What can hang from each mark
G: L W
L: F
U: F G
H: P
K: P
W: G
P: C F G K Q
E: P
B: F
F: B L P W
C: P

Every row comes from one small tree of marks. Brackets hold a mark, then the marks that hang from it, in alphabetical order. Every link used is in the known rows. Which tree was each row made from?
Known rows
(H (P C (F L) K)): [  4  28  13  10   4 -32 -26   6   0 -43  14   5 -26   0  41 -20  26   4
  19  -3 -15   9   8  17  -2  12 -11 -35   1 -22]
(W (G (L F))): [  1  36   3   8 -17 -14 -38  21  -4 -14  14   7  10 -39  24  -7   4   5
  -4   0 -13  -9  -4  -1 -13  15  10  -9  -2  -3]
(U F): [ -1  -1  11   3  -6  -5  -6   0   6 -12   3  11 -12  10  18 -10 -11  -3
  14 -11  -7 -10  -3   9  -5   9   4   1   0   9]
(U (G W)): [ -3  -6  11   1  -3  -5 -13   2   2 -10   3   5   3   6  30  -2  -8  -5
   9 -19   8  -3  -7  15  -6   3   8  -5   2  17]
(W (G (L (F B (P C K))))): [  4  38  11  11 -11 -23 -48  27  -3 -17  26  10   5 -33  33  -7   2   3
  -1   0 -22   4  -8   9 -12  18   8 -21   0 -19]
(G (L (F B (P C))) W): [ -1  34  11   4  -3  -4 -78  36  -4 -21  27   7  12  -8  27   0   3  -5
  11 -15 -12   6 -17  34  -7  13  10 -14  -2  24]
(W (G (L (F (P C Q))))): [ -2  31  12  11 -14 -23 -34  20 -15 -25  19   8  -8 -37  24 -13   5   5
   5  -3 -27  11  -9  -1 -13  20   3 -23  -5  -2]
(H (P C F)): [  1  25  14  10   1 -31 -21   7  -3 -54   5   6 -35 -10  29 -16  28   1
  21  -4 -13  18   5  11   1  12 -17 -32  -6 -16]
(F B (W (G L))): [-12  24  11   7  -9   0 -82  22   8  10  44  14  17 -36  23  16  14   5
  -4 -13   2 -10 -11  35 -10   1  13  -4  13 -10]
(L (F B (P C (G W) K))): [  5  13  19  18   0 -24 -35  20   1 -27  17   5   1  12  26 -10   1  -1
   5  -7 -13   7  -2  23 -10   1  12 -30  -6 -36]
(G (L (F (P K) W))): [  3  23  11   8 -10  -3 -59  27   1 -25  34   3   9  20  23 -15  23  -4
  19 -11  -7 -26  -9  26  -4  10   8  -3   9  59]
(L (F B (P G) W)): [  0  10  19  21  -8 -14 -61  17   3 -18  21   5   2  24  11  -5  25   2
   7 -10  -4 -10   2  30 -11  -6  15 -17   4  -6]
(G L): [ -2  28   5   0 -10  -4 -31  15  -1 -13  27   8   7 -18  19 -11   0  -5
  11  -9  -5 -18  -8  14   0  17  10   2   3  37]
(K (P C (G W) Q)): [-16  -2  22   4  -4 -24  15 -10 -15 -25   6   3 -21 -11  27 -26 -11   9
   6 -10 -15  22 -10   6  -4   7  10 -22 -18 -33]
(E (P C (F L) G K Q)): [  3  12  16  13 -10 -38  27  -3 -13 -26   7  -2 -29   2  40 -28   6  11
   6 -10 -28  12   0   9 -11  13  10 -48 -15 -15]
(B (F L (P Q) W)): [ -8  13  15  10  -3   2 -55  -3  -4 -21  21   7 -26  40   9  -4  29  -3
  13 -12  -5  -4   3  19 -11   9   2 -22   9   9]
(C (P (F L) G K Q)): [ -8  13  10  26 -11 -36  16   4  -4 -30  10   2 -23 -21  42 -17   6   9
  10 -18 -17 -29  17  21 -14   6  17 -17   0 -15]
(L (F W)): [ -2  -6   8   8  -4   3 -54  15   9 -28  18   1  12  25   4  -8  35   2
  11 -13  13  -9  -1  19  -7  -7   2 -13  -2  25]
(L (F B (P K Q) (W G))): [ -6   0  21  27  -7 -13 -64  17   0 -13  35   4  -2  14  21  -4  29   6
   4 -13  -8  -6  -2  27 -13  -4   9 -22   9  -1]
(E (P C G)): [  8   7  12   3 -10 -32  25   1  -7 -28  -2   5 -18   4  26 -16   8  -4
   9   1 -26  18  -5   2  -2  15   8 -29 -12 -39]
(U (F B (P C) W) (G L)): [ -2  12  26  -2  -6  -8 -68  20   1 -15  31  18 -19  16  35   0  -2  -7
  24 -25 -14   4 -29  42  -7  15   2  -3  12  45]
(C (P G K)): [ -1   5   6  18  -7 -31  24   9   7 -33   8   8  -8 -12  39  -9   5  -6
  13  -8 -13 -34  13  16  -4   6  18   3   6 -39]
(W G): [ -2  13   8  10 -11 -17  -7   3   0  -6   7   9   0 -32  24  -3  -3   3
  -3   2 -10  -1   5  -8 -10  10   7 -12   0 -39]
(L (F B (W G))): [ -6   7   9  15  -7  -4 -77  20  10 -10  26   6  18  -5  10   6  31   8
  -5 -12   8  -1  -2  24 -14  -9   8 -17   1 -14]
(F B L (P C)): [  3  20  22   9  -1 -24 -61   9  -3  -3  29  13  -5   8  21   2  12  -7
  12  -3 -24  28   0  27  -4  15   7 -32   7 -32]
(U (F B (P K)) (G L W)): [  1  20  21   6  -7  -7 -44  18   2   3  22  14 -10  17  52  -1 -29  -9
  15 -23 -15 -21 -22  40  -8  14  16   8  17  44]
(L (F B W)): [ -6  -1  10  13  -2   2 -77  20  13 -15  30   5  17  17   3   2  35   3
   3 -17  16  -5  -3  33  -8 -11   8 -15   0  13]
(U (F B L (P Q)) (G W)): [ -7   3  25  12  -7 -11 -49   0  -8  14  10  13 -21  20  38   3 -19  -3
  12 -26 -19   1 -12  37 -14   8  16  -8  13  25]
(L (F B (P K) (W G))): [  2   8  17  22  -7 -14 -67  22   8 -12  30   5   7  20  23  -1  29   2
   4  -8  -5  -9   0  25 -12  -3   9 -18  10 -10]

Write each row's tree
[  0  11  17  21 -10 -12 -75  21   4 -14  24   6   5  15  16   3  32   2
   4  -7  -6  -1   0  24 -12  -2   8 -19   7 -11]
(L (F B P (W G)))
[-11   2   9  23 -10 -25  -1   8  -2 -43  10   3 -31 -17  27  -9  24   2
  18 -23 -10 -15  11  18  -7   9   2 -12  -4  16]
(C (P F Q))
[-17  -6  20  21  -2  -6 -37   6   7 -11  46   0 -12  -1  28  -9  13  16
   4 -31  15 -17  -3  37 -10  -8   5 -28   2  29]
(P (F B W) K Q)
[ -1  34  10   7  -8  -2 -52  12   1 -28  19  10 -19  14  19   0  19  -5
   8  -4  -7 -11  -3   9 -12  17   0 -11   9  -6]
(B (F P (W (G L))))
[ -8   7  21   2  -3 -16 -41   7   8 -28  26   1 -12  17  26 -16  24   9
   7 -12   2  21 -10  21  -2   4  -4 -27 -14  -7]
(K (P C (F B W)))
[  3  18  18   0 -11  -6 -26  13  -6 -10   4  11 -17  17  46  -6 -26 -11
  23 -20 -21 -15 -19  24  -8  20  10  10  11  58]
(U (F P) (G L W))
[ -3   8  19   1  -6 -29  17  -6  -4 -30   4   4 -15   1  24 -28  -2   4
   6   3 -15  16  -5  -3   0  11   8 -19 -17 -45]
(K (P C G))
[ -9  19   8   1 -11   1 -51  15   2  -6  30  10  11 -26  26   3  13   4
   7 -10  -1 -13  -8  17  -9   7   7  -2  10   9]
(F (W (G L)))
[-16  17   7  16 -11 -21  -3  14 -11 -28  12  10 -16 -45  34  -4  -3  -1
  15 -21 -20 -27   1  27  -8  11  22   5   3  -2]
(C (P (G L W) Q))
[-14  15  23  16  -3 -34  -1   2 -12 -30  18   6 -30 -50  23 -17 -16  21
  -2 -21  -8  25  -4  16 -16   3   4 -50 -24 -34]
(P C (F B) G Q)
[ -3  22   4   2  -9   5 -67  26   3 -24  31   4  15   2  12 -10  24   0
  13 -14   4 -18 -10  25  -6   5   8  -2   2  57]
(G (L (F W)))
[ -6  18  15  14  -4  -5 -47  -2  -3 -16  23   7 -23  25  24  -5  23   2
   5  -6 -10  -7   4  13 -17  11   3 -25  13 -16]
(B (F L (P K Q) (W G)))
[ -1  22  14  10   0 -38  -2   1  -9 -44   1  12 -31 -24  26 -16  12  -1
  17   3 -20  13   5   9   1   9  -3 -23  -2 -58]
(H (P C G))
[ -3  29   7   4  -6 -11   3  13   0  -7  19   6  14 -26  45 -14 -32   2
   2 -10  -5 -35  -5  20  -9   7  27  -1   3  -8]
(P (G L W) K)
[  1  15  21  11 -11 -16 -39   1  -6  -1  17   7  -3  23  26  -6  13  -1
  18  -4 -19 -11   8  24 -10   5  17 -15  17  -7]
(F L (P G) W)
[ -3  44  14   3   0 -22 -21  26   2 -25  26   6   3 -45  52 -11 -33  14
  -2 -18  -4   0 -12  30 -15   8  14 -35 -15 -27]
(P C (F B) (G L W) K)
[ -3  17  14  11 -10  -3 -56  23  -5 -26  39   3   1  16  20 -18  23  -2
  20 -16  -8 -23 -11  27  -5   9   8  -7   8  66]
(G (L (F (P K Q) W)))
[ -5  26  15   3   1 -15 -55  25  11 -26  45   6   2 -31  44  -4   7  14
   2 -18   3  12 -13  28 -13   6  -4 -37  -5 -15]
(P C (F B (W (G L))) K)
[-13   3  26  19  -6  -7 -85   4  -6  14  47  10  -7  19  17   7  27   0
  14 -19 -13   1  -1  47  -7   0  14 -19  21  15]
(F B L (P Q) W)
[-17  20  15   3  -2 -17 -19  15 -22 -35  16   7  -8 -49  21 -18 -20  11
   8 -19 -14  19 -18  17 -14   9  12 -30 -20  -3]
(P C (G (L F) W) Q)
[ -7   1  26   9  -2 -19 -45   2 -12 -10  36   9 -13   3  37  -8  19   4
  18  -9 -27  20  -3  18 -13  11  -1 -35  14 -18]
(F L (P C K Q) (W G))
[-18   9  18  17  -6  -4 -67   4  -1   1  39   2 -10  -8  16  -2  22  18
   2 -29   7  -2   0  39 -15  -6   8 -31   0  31]
(P (F B L W) Q)
[ -3  31  16   6   4 -26 -23  14   4 -13  17   4   6 -29  50  -7 -25  17
  -6 -15  -5  12   0  29 -20   1  15 -47 -14 -57]
(P C (F B L) (G W) K)
[ -4  -4  27  13   0 -19 -18   4  -1 -15  27  15 -32  14  29 -11 -12  -4
  19 -16 -22   9 -11  24  -4  13   0 -18   4  -5]
(U (F B (P C K Q)))
[ -1  28  19  12 -11 -14 -29  12  -2   0  12  15 -14  -3  36   0 -31  -4
  10 -11 -25 -17  -9  29 -10  13  20   2   7  -4]
(U (F B (P (G L W))))
[ -9  40  17  15  -6 -40 -10   8 -21 -52  12   8 -47 -46  34 -26   8  12
  17  -9 -25   9  -1  16  -5  15  -4 -33  -9  -7]
(H (P C F (G L) Q))
[ 10  10  13   9  -4 -28  -3  12   7 -26  18   0 -16  20  37 -13  19  -1
   6 -10 -13  14  -6  18  -2  12   0 -38 -10 -12]
(E (P C (F B) K))
